Every row comes from one small tree of marks. Brackets hold a mark, then the marks that hang from it, in the order of their numbers. Every link used is in the known rows. Which tree was each row made from?
Known rows:
{q_489 q_160 {q_309 q_728 q_857} q_862}: [  6 -29   5 -32   5   3   0  28   5 -22 -44 -51  45   0 -11 -27 -61  13
  -7  -7 -50  -4 -19  44   5  -1   8   1 -21  -5 -34]
{q_309 {q_489 q_160} {q_857 q_862}}: [-10  27   6 -17  31  12  26  29 -13  23 -41 -48 -30 -20  -6 -27 -14  17
 -22  -1 -16  -5 -20  29 -22  -4 -23  -5 -10   0   6]
{q_884 q_240 {q_862 q_376 {q_489 q_160}}}: [ -3 -21 -19  -4  25  -6  21  38  34  43 -20 -18 -36  14 -13  13  -8 -23
 -45  -3 -33 -10   6  -7 -14 -17  37  12  12  -1  13]
{q_884 {q_160 q_489}}: [-15  16 -20   5   4  -4 -12  -1  12   1  -6  15 -41  -1   0 -33  10 -20
   1  -2  -9   1  -7   5  24  -5 -25  10  11  15 -22]
{q_240 {q_884 {q_160 q_489} {q_862 q_376 q_857}}}: [ -6  -6 -34 -19  24  -2   8  14  23  36  -8  37 -47  -1 -31 -11  -7 -49
   2 -29  14 -31  13 -15  22  -7  -2  -9   8   8 -16]
{q_309 q_728 q_857}: [  0   3   1 -24  12  -4   0  15   0 -19 -47 -27  51  -1   0 -12 -20  34
  13 -12 -14 -11  -9   9 -10  -2   7 -12   5 -10   0]
{q_160 q_489}: [-15  12  -8  -3   5  -7  -5  -2  -7 -14  17   2 -31   0  -4  -9   4 -20
   1 -14  -2  -1   7   7  15  -4  -7 -13  12  18 -17]
{q_884 {q_160 q_376 {q_489 q_309} q_857}}: [  2 -28  -4 -13   6  -3 -22 -15  38 -45  14  -6 -23   4   0 -45  -6 -46
 -12 -11 -27  10 -16  27  46  -4 -29   8 -10  30 -75]
{q_240 q_884}: [  4  -6 -11  -4  13  -5  10   4   9  25  10  22  -1  -4 -23 -23  -7 -11
  -6 -18  -5  -7   6   3   1   8 -15   6  -3  -3  -6]
{q_240 {q_884 q_862}}: [ 10 -13  -4  -9  18   5  16  13  10  40  -1  28  -3   2 -21 -12 -16 -16
 -11 -24  12 -10   7  -6   2   5  14  22 -11   3 -12]
{q_884 {q_862 q_489}}: [ -7  -2   1  -6   9  10   0  27   1  21 -15 -10 -16  11 -10   6  -3   0
 -24  -6   3  -9  -2 -15   7   2  23  15  -3   4   7]
{q_240 {q_884 {q_862 {q_376 {q_160 {q_489 q_309}}}}}}: [  1 -25  -5 -17  36  -7  16  13  35   7  10  10  10  -1 -21 -10 -24 -62
  -6 -47   4 -18  15  -1  12   3   8  -6  25  27 -23]
{q_160 q_376 q_489}: [ -7 -28   3  -1   5  -1  -4 -11 -17 -37  16  29 -24   5  -3  -6  -4 -26
 -10 -11   4   1   3  18  21  11 -21 -18  -4  29 -33]
{q_376 {q_160 q_884} {q_862 q_857}}: [ 17 -11  21  -6 -14  -3  -7  16  23 -18   3  11 -14  -2 -10   1   7 -16
  36 -19  31 -11  -3  12  17  14  20 -13  71  -7  19]
{q_240 {q_884 {q_160 q_857}}}: [ 10   7 -25 -12  11  -7  -4   1  45  26   2   9 -15   0 -15 -58   2 -15
  -4 -11 -22   3 -12   7  17  -7 -24  21  -5  -6 -29]
{q_240 {q_884 {q_862 {q_376 q_160} {q_489 q_309}}}}: [  1 -30  -5 -15  35  -5  14  26  46  20   1  -5  25   1 -28 -12 -21 -46
 -27 -35  -8 -23   6  -7   8  11  10  -4  21  11   3]
{q_376 {q_862 q_489}}: [  1  -4   7   6   8  24 -11  26  22  16 -10  -8 -31   6 -14  15   9  -8
  -9   2  16  -2   0   8  10   9   7   4  23  -5  14]
{q_489 {q_160 q_376} {q_309 q_857}}: [ 14 -68  19 -21  31  -8  11   1 -10 -19 -23 -12 -10  -3 -10 -43 -36 -11
 -16  -3 -48   2 -15  46  -3   3 -20  -5 -26   4 -34]
{q_376 {q_160 {q_489 {q_309 q_728}} q_857}}: [ -6  21   8 -22   2 -13  -9   5  35 -76  20 -47  45   9   7 -44 -17 -17
  12 -39 -17   2  -3  14  28  -5  -2 -17  31  29 -36]
{q_309 q_489 q_728 q_857}: [-16  33   2 -29   9   5  10  17  12 -13 -49 -45  52  -2   2 -13 -22  37
   3 -19  -2 -23  -9  10  -4  12 -11   2   9  -2   0]
{q_884 {q_160 q_489 q_857} q_240 {q_862 q_376}}: [  0  -2 -32 -17  20  -9  -2  16  70  20  -6 -10 -34  12   8   3  10 -52
 -21 -12 -21   1   0 -12  23 -38  33  21  26  21 -40]
{q_376 q_160 {q_862 q_489 q_884}}: [  3   6  24  -2  20  -2  -7  31  19  20  -6  15   6  10 -21 -20  -3 -14
   0 -13   9 -16   4  -6  20   9  10 -17  49   3  44]
{q_489 q_862}: [  3 -17  -4  -8 -16   8 -10  12   0   3  -3  -5  23   1   1  19 -18   0
 -10   9  -6   3  -7   9  16   3  13   2  -1  -1  -7]
{q_857 {q_309 q_489 q_728} {q_862 q_884}}: [-26  35  13  -4  -6  17  22  19   3 -14 -16 -79  25 -12  -8  -9 -15  18
 -11   0  32 -28   4 -20   9  -5   4 -15 -19  25   6]
{q_376 {q_862 q_884}}: [ 14  -1  20  -4  15  12  -3  11   8  32  -3  28 -15   2 -17   9 -11 -22
  16  -8  25 -11  11  -6  12  -2  20  -4  10   1   5]
{q_489 q_160 q_309}: [  5 -15   6  -3  10  -1  10   2   7  -6   0 -23 -27   2 -12 -34 -27 -16
  -8  -5 -32   3  -3  31  -3  -3  -9  12 -22   4 -29]
{q_240 {q_884 {q_160 {q_857 q_309}} {q_862 q_376}}}: [ 10 -28 -19 -19  15   3  10   3  64  28 -12 -25 -10  -2  -8 -18  10 -42
  -4  -7   4  -3  -2 -10  12 -18   8  11  -9   8 -35]
{q_862 q_376 q_857}: [ -2 -14 -14 -17  -1  -3   6   1   7  -7   0  -4  -9  -3 -12  33  -1 -24
  17  -5  18 -28  16 -18  -2  -9  10 -51  13 -11  19]
{q_884 {q_160 q_489} q_240 {q_862 {q_857 q_309}}}: [-19 -28 -18 -13  -6 -10   0  24  19  10 -10  -6 -74  15  -1 -25  22 -16
 -17   7  -9 -21  14 -28  42 -35  29  27  19  18  -3]
{q_160 {q_489 {q_309 q_728} q_862} q_884}: [-12  -5  -9 -15 -25 -11 -20   8  24 -53  17 -46  23  -9 -12   3 -38 -33
   5 -31 -21  -4 -10  35  43  16  28   4  17  24 -71]
{q_376 q_160 q_862}: [ 15  -4  26   6   7  17  -2  15  27  -6 -13  16  14   4   7   4   6  -9
  16 -10  36   4  -1  11   2  11   3   0  48   5  22]
{q_884 q_160}: [ -2   6 -14   8   1   0  -9   0  20  16 -21  12 -13  -2   4 -22   6  -2
  -2  11  -8   3 -14   0  10  -2 -22  20   3  -1  -6]
{q_862 q_376 q_884}: [ -1  -5  -6 -14  22 -18  10  -3  13  21   2   9  16  -4 -16  18 -17 -41
   9 -12   3 -24  14 -23  -2 -12  16 -41   4   0   7]
{q_376 {q_160 q_489 q_857}}: [ -4  21   6 -18   0 -19  -9   1  15 -48  27 -18   8   8  10 -41   9 -18
  10 -24 -11   9  -5   9  21 -11  -5 -22  39  22 -14]
{q_862 {q_376 {q_160 q_489 q_857}}}: [ -3   9  -6 -19  13 -18  -1  -4  38 -42  20 -25  14  -1   8  -3   8 -48
  11 -27   1   2   2   2   7 -14   2 -50  43  20 -11]

Write each row's tree:
[  0 -18 -19 -23 -13 -20 -14  32   8  40  -5  27  -5  11 -24 -16 -25  -5
 -13  13 -37 -30   4 -23  43 -24  23   4  11 -12  19]  {q_489 {q_862 q_857 {q_884 q_160 q_240}}}
[  9  -9 -15 -24  -9 -20 -17  23  40  36   4   4  13  12  -7 -23 -19 -14
 -21  11 -50  -4  -9  -9  40 -30  23  20   7  -2 -15]  {q_489 {q_862 {q_884 {q_160 q_857} q_240}}}
[-24   2  -6 -22 -21   9  17   4  26 -40 -17 -70  14   0  -3  28   0   0
  16  -6  35 -43  20 -23   6  -1   1 -43   7   4  14]  {q_862 q_376 {q_857 {q_309 q_489 q_728}}}
[  5  -4   8  -4  -5   9  18   9   1 -23   3 -79 -46  -7   3 -33   8  -1
  -9  17 -12  21 -14  19 -11 -29   2 -14 -33   9 -22]  {q_489 {q_160 {q_857 q_309 q_862}}}
[  7  -6 -18  -4  19   6   6  12  28  53 -22  38 -14   0 -20 -32  -8 -15
 -11 -14   3  -7  -5  -6  10   2  -6  42  -8   1 -19]  {q_240 {q_884 q_160 q_862}}
[  9   7   8 -27  19 -32   6  -3  35  -8  14  -8  48   2  -6 -10 -13 -43
  18 -22  -7 -15   5 -21   4 -19  12 -53  31   6  10]  {q_862 {q_376 {q_160 q_857}} q_884}
[  7 -11  -6 -23  23  -1  12  26  28  28  11 -24 -34  10 -36 -53 -27 -25
 -30 -25 -36  -4  -4  14  10  -4   8  25 -24   1 -37]  {q_240 {q_884 {q_862 {q_489 {q_160 q_857} q_309}}}}
[  1 -13   9 -28  16  -3  -3  12  16 -30 -28 -47  58  -4  -2 -16 -33  12
   5 -18 -30 -13  -6  13   5   0   7  -2  -2  -1 -21]  {q_489 {q_309 q_728 q_857}}
[  1 -41 -12 -32  47  -5  12  30  33  40 -16 -18   9  -7 -33  -5 -23 -40
 -28 -28 -28 -26   4  -1   5   1  17  -6   2  -1  -9]  {q_240 {q_884 {q_862 q_376 {q_489 {q_309 q_857}}}}}
[  2 -10   8  -9   7  12  -4  -1  -5 -50  27 -17 -25  -9  -1  -6   1 -30
 -17 -12   4  16 -11  21  18 -10  -9 -32 -18  35 -52]  {q_160 q_376 q_489 {q_857 q_862}}
[ -8  -2 -13  12  12 -16   8  37  43   5   2 -48   8 -22 -10  14  12 -28
 -35  -5 -19  -6 -12   1  -8  -2  17 -27  56   7  31]  {q_857 {q_862 {q_376 {q_160 {q_884 q_240}}} q_489}}
[  1 -21 -16  -7 -15 -16  -7   6  62   1   0 -46 -22   8  17 -43  32  -5
 -20  26 -41  11  -9  -7  26 -37   7  35  12   2 -15]  {q_884 {q_160 {q_857 q_309}} q_240}
[ -6  24 -13 -14  14   9  -1   6  21 -26  26 -50 -24 -16   0  18   9 -51
  -6 -17   4   7  -2   6   6 -25   6 -50   6  26 -38]  {q_160 q_489 {q_857 {q_862 q_376}}}
[-10  -3   6  -2   7   9  21  13  12 -18 -19 -72  38 -20  -8  23 -11 -13
   1   2  32 -21  11 -26  -8 -18  24 -51 -14  18   7]  {q_857 {q_309 q_728} {q_862 q_376 q_884}}
[ 26 -65  14 -24 -23  -9 -10  -3  30 -45  19 -40  -6  -3 -12 -25 -45 -41
 -15  -5 -49  21 -31  65  29   8  10   9 -23   9 -88]  {q_489 {q_160 q_376 q_857 q_884} q_309 q_862}
[ 11  -8   6 -18   4  -5   4  -2  22 -22  14 -49 -25   6  -6 -44 -24 -21
  -5  -8 -43  14  -9  32   4 -15  -2   6 -26   2 -50]  {q_489 {q_160 q_857} q_309}
[ 26 -80  23  -9 -27  -5  -7  -3  65 -36  25 -43 -34   4   7   6  24 -31
  -7   6  -6  19  -9  32  30 -12  38  18  26  10 -51]  {q_160 {q_376 q_862} {q_857 q_309} {q_884 q_240}}
[  1 -55  -3 -16 -10 -23   3  11  -1 -18  23  28 -59   7 -17   8  -6 -34
 -15 -23  -9 -15   7   8  35   1  41   9  28  21 -39]  {q_160 q_376 q_489 {q_884 q_240 {q_862 q_857}}}
[ 11  23  14  -7   2   3   1  15  17 -32   9 -36  28  -9  11 -21   5  -1
  -2  -7  -1  13 -16   2  -1 -12   2 -19  21  11   7]  {q_376 {q_160 {q_857 q_862}}}
[ -9  -5 -25  -3  23  -9  -6   2  31  18  10  17 -32  -6 -26 -58  -9 -41
 -10 -24 -25  -8   1  15  31   5 -33  21   2  15 -43]  {q_240 {q_884 {q_160 {q_489 q_309}}}}
[-14 -10 -13 -17  26 -11 -17   4  18  -4 -17 -11 -26  -9  -4 -47  -3 -25
  -3  -8 -42  -4 -12  18  30 -11 -18   9  14  14 -33]  {q_884 {q_160 {q_489 {q_309 q_857}}}}
[-10  58  -1 -18 -11  10  17   9  30 -27 -22 -57  16  15  -1 -34 -26  25
   4 -21  -4  -4 -11  22  -9   5 -20  10 -17   4 -34]  {q_309 {q_489 {q_160 q_857}} q_728}
[-14  -8 -15 -33   2 -16  -7  13 -11  -1  23  10 -16   0 -28  20 -25 -50
   9 -16  -2 -33  21 -15  36 -15  25 -63  14  11  -3]  {q_160 {q_489 {q_862 q_376 q_857 q_884}}}
[ 13 -20 -11  -8  18  10 -12   0  46   6   7  39 -42   1 -21 -43   0 -46
  -1 -22   4   7  -7  31  34   7 -31  12   2  17 -55]  {q_240 {q_884 {q_160 {q_376 q_862} q_489 q_857}}}
[-26  -7  -5 -12 -25  -1  -2  24  -5 -41  -9 -63  -8  13 -18 -16  10  29
  -3   7   1 -33  11 -25  22  -3   7 -30   1  -7  32]  {q_862 q_489 {q_857 {q_309 q_728}}}
[ -9   1  -4  -8  -2 -13  -2   3   1  -7  15  -1 -45  -3  -8   6  -2 -39
   5 -29  10   2  -3  11  22   2  33  12  23  21 -47]  {q_160 q_489 {q_884 q_862}}
[ -9 -33   2 -27   0 -19  13  -2  -4  -2  12 -25 -14   0 -20  10   0 -34
  19   6  14 -43  29 -42  14 -25  25 -66   3  -2  28]  {q_862 q_376 {q_857 q_309} q_884}
[ 13 -15   5 -18   8 -15 -10 -10  20   5  -2  25   4   6 -10 -45 -13 -23
  -1   0 -17  -5 -11  -5  30  -9 -15  -3 -16   8 -27]  {q_862 {q_884 {q_160 q_376 q_857}}}
[ -7 -26   1 -22 -43  10  -7  19  -6 -43 -11 -46  27   7  -5  13 -15  21
   8  13   9 -19   5 -10  27  -6  24 -21  -6  -3   6]  {q_489 {q_862 {q_857 {q_309 q_728}}}}
[  2 -17 -12 -12  24 -29  13   8  30  40   8   8  12   2 -14  19 -13 -37
 -11  -9 -23 -24  20 -25  -2 -25  28 -25  20   0  16]  {q_862 q_376 {q_884 q_240}}
[  3  13  10  -8 -10   6  18   2  18 -19   4 -46 -38 -13  -9 -19 -13 -15
 -18 -11  -4  10 -29  47  -4  12 -23   5 -18  14 -51]  {q_309 {q_489 {q_160 q_376 {q_857 q_862} q_884}}}
[  2 -42  11  -6   0  -8  -2  -9  -5 -31  16  22 -36  -3  -8  11 -10 -43
  -6 -26  16   3  -7  24  27  18  17   6   7  33 -62]  {q_160 q_376 q_489 {q_884 q_862}}
[  6   1 -24  -6  -3 -17 -11  12  61  19  -3 -10 -17  10   9 -34  16  -3
 -18  10 -51   9 -14  -2  18 -30   2  38  18  -3 -17]  {q_884 {q_160 q_857} q_240}
[-16  31  -7 -26  -7   8   6  16  33   2 -24 -30  75   1 -12  33 -50  -8
   0 -20  18 -36   3  -9  13  12   7 -18   2  10  -8]  {q_309 {q_489 {q_862 q_376 q_884}} q_728}
[-10   4 -12  -4  20 -34  13  35   1  48   5   1 -45  17 -35 -52 -15  -1
 -36   2 -63 -17   7  -5   5 -20  12   3   1  -7  27]  {q_862 {q_489 q_160} {q_884 q_240}}
[  8 -26  -2  -7  19 -10  18  24  48  21 -13   4  30   9  11  31  -4 -25
 -19 -15   0 -10   9 -19  -9 -15  44   8  46  11  21]  {q_884 q_240 {q_862 {q_376 q_160}}}
[-16 -12   0   5  12 -13  24  42  -8  25   5 -64 -52  -4 -25 -40   6   1
 -48  23 -44 -10   3 -10   2 -31  17 -13 -12  10  31]  {q_857 q_309 {q_862 {q_489 q_160} {q_884 q_240}}}
[-13  -3  -5 -26   6 -27 -11   3  18 -45   0 -53   6 -14 -11 -26 -24 -20
  16 -39 -33  -8 -10  36  25   5  17  -7  28  15 -58]  {q_160 {q_489 {q_309 q_728 q_857}} q_884}
[-14 -22 -29 -19  -3   0 -19   9  31 -11  -2 -10 -24  -6 -13   0 -17 -54
  -2  -5 -18 -20  -2   5  47  -8  -5 -17  13  14 -32]  {q_884 {q_160 {q_489 q_309 {q_862 q_376 q_857}}}}
[-13  -6 -12 -17   3 -22  -9  20  -3  15  28  15 -10   9 -15  -6 -22 -29
 -19 -10 -33 -13  12  -5  39 -19  27  -7  19  19 -11]  {q_160 {q_489 {q_862 {q_884 q_240}}}}
[ -9   9  -7  -2  37 -21  16  27  16  11  15  -3   8 -13 -11   6  -8 -44
 -18 -19 -10 -18  12 -19   1 -24  19 -48  44  27  26]  {q_857 {q_862 {q_376 {q_160 q_489}} {q_884 q_240}}}
[-25  15   6  -6 -22  13  13   0  22 -39 -19 -74  20   5  11  -5   2  24
  -1  -1  25 -17   5  -4   8   8  -8   9  -7  14  -4]  {q_857 {q_309 q_489 q_728}}
[  2   3  13  -3  18  10  -8  26  11  38  -2  10 -25   9 -29   0  -5 -18
  -3  -3   9 -16   8  -8  18   1  17  -8  19  -3  21]  {q_376 {q_862 q_489 q_884}}
[  1  -6 -10  -6  25   2  20  32   4  50 -10  14 -43  11 -38 -35 -17 -10
 -30 -18 -15  -8   1   7  -3   6   1  20 -19  -4  -5]  {q_240 {q_884 {q_862 {q_489 q_160}}}}
[  5 -10 -17  -6  18   4  -1   3  23  -1  14  18 -35 -12 -21 -49  -2 -37
 -22 -16 -12   7 -16  23  26  -1 -39  -2 -13  25 -53]  {q_240 {q_884 {q_160 q_376 q_489 {q_857 q_862}}}}
[  2   7   0 -17  38  -7   1  23 -12  37 -39  -8   5 -26 -12 -34 -10   2
  -7   5 -24 -10 -18  -5   0 -19  -3 -15   2  -3  14]  {q_309 {q_857 {q_862 {q_884 q_160}}}}
[ -2   7 -19 -19 -14 -40 -11   3  36 -24  50 -38 -44   1  -3 -28  17 -36
  -4 -23 -47  13  -6  21  29 -23  31   6  41  13 -55]  {q_160 q_489 q_857 {q_884 q_240}}
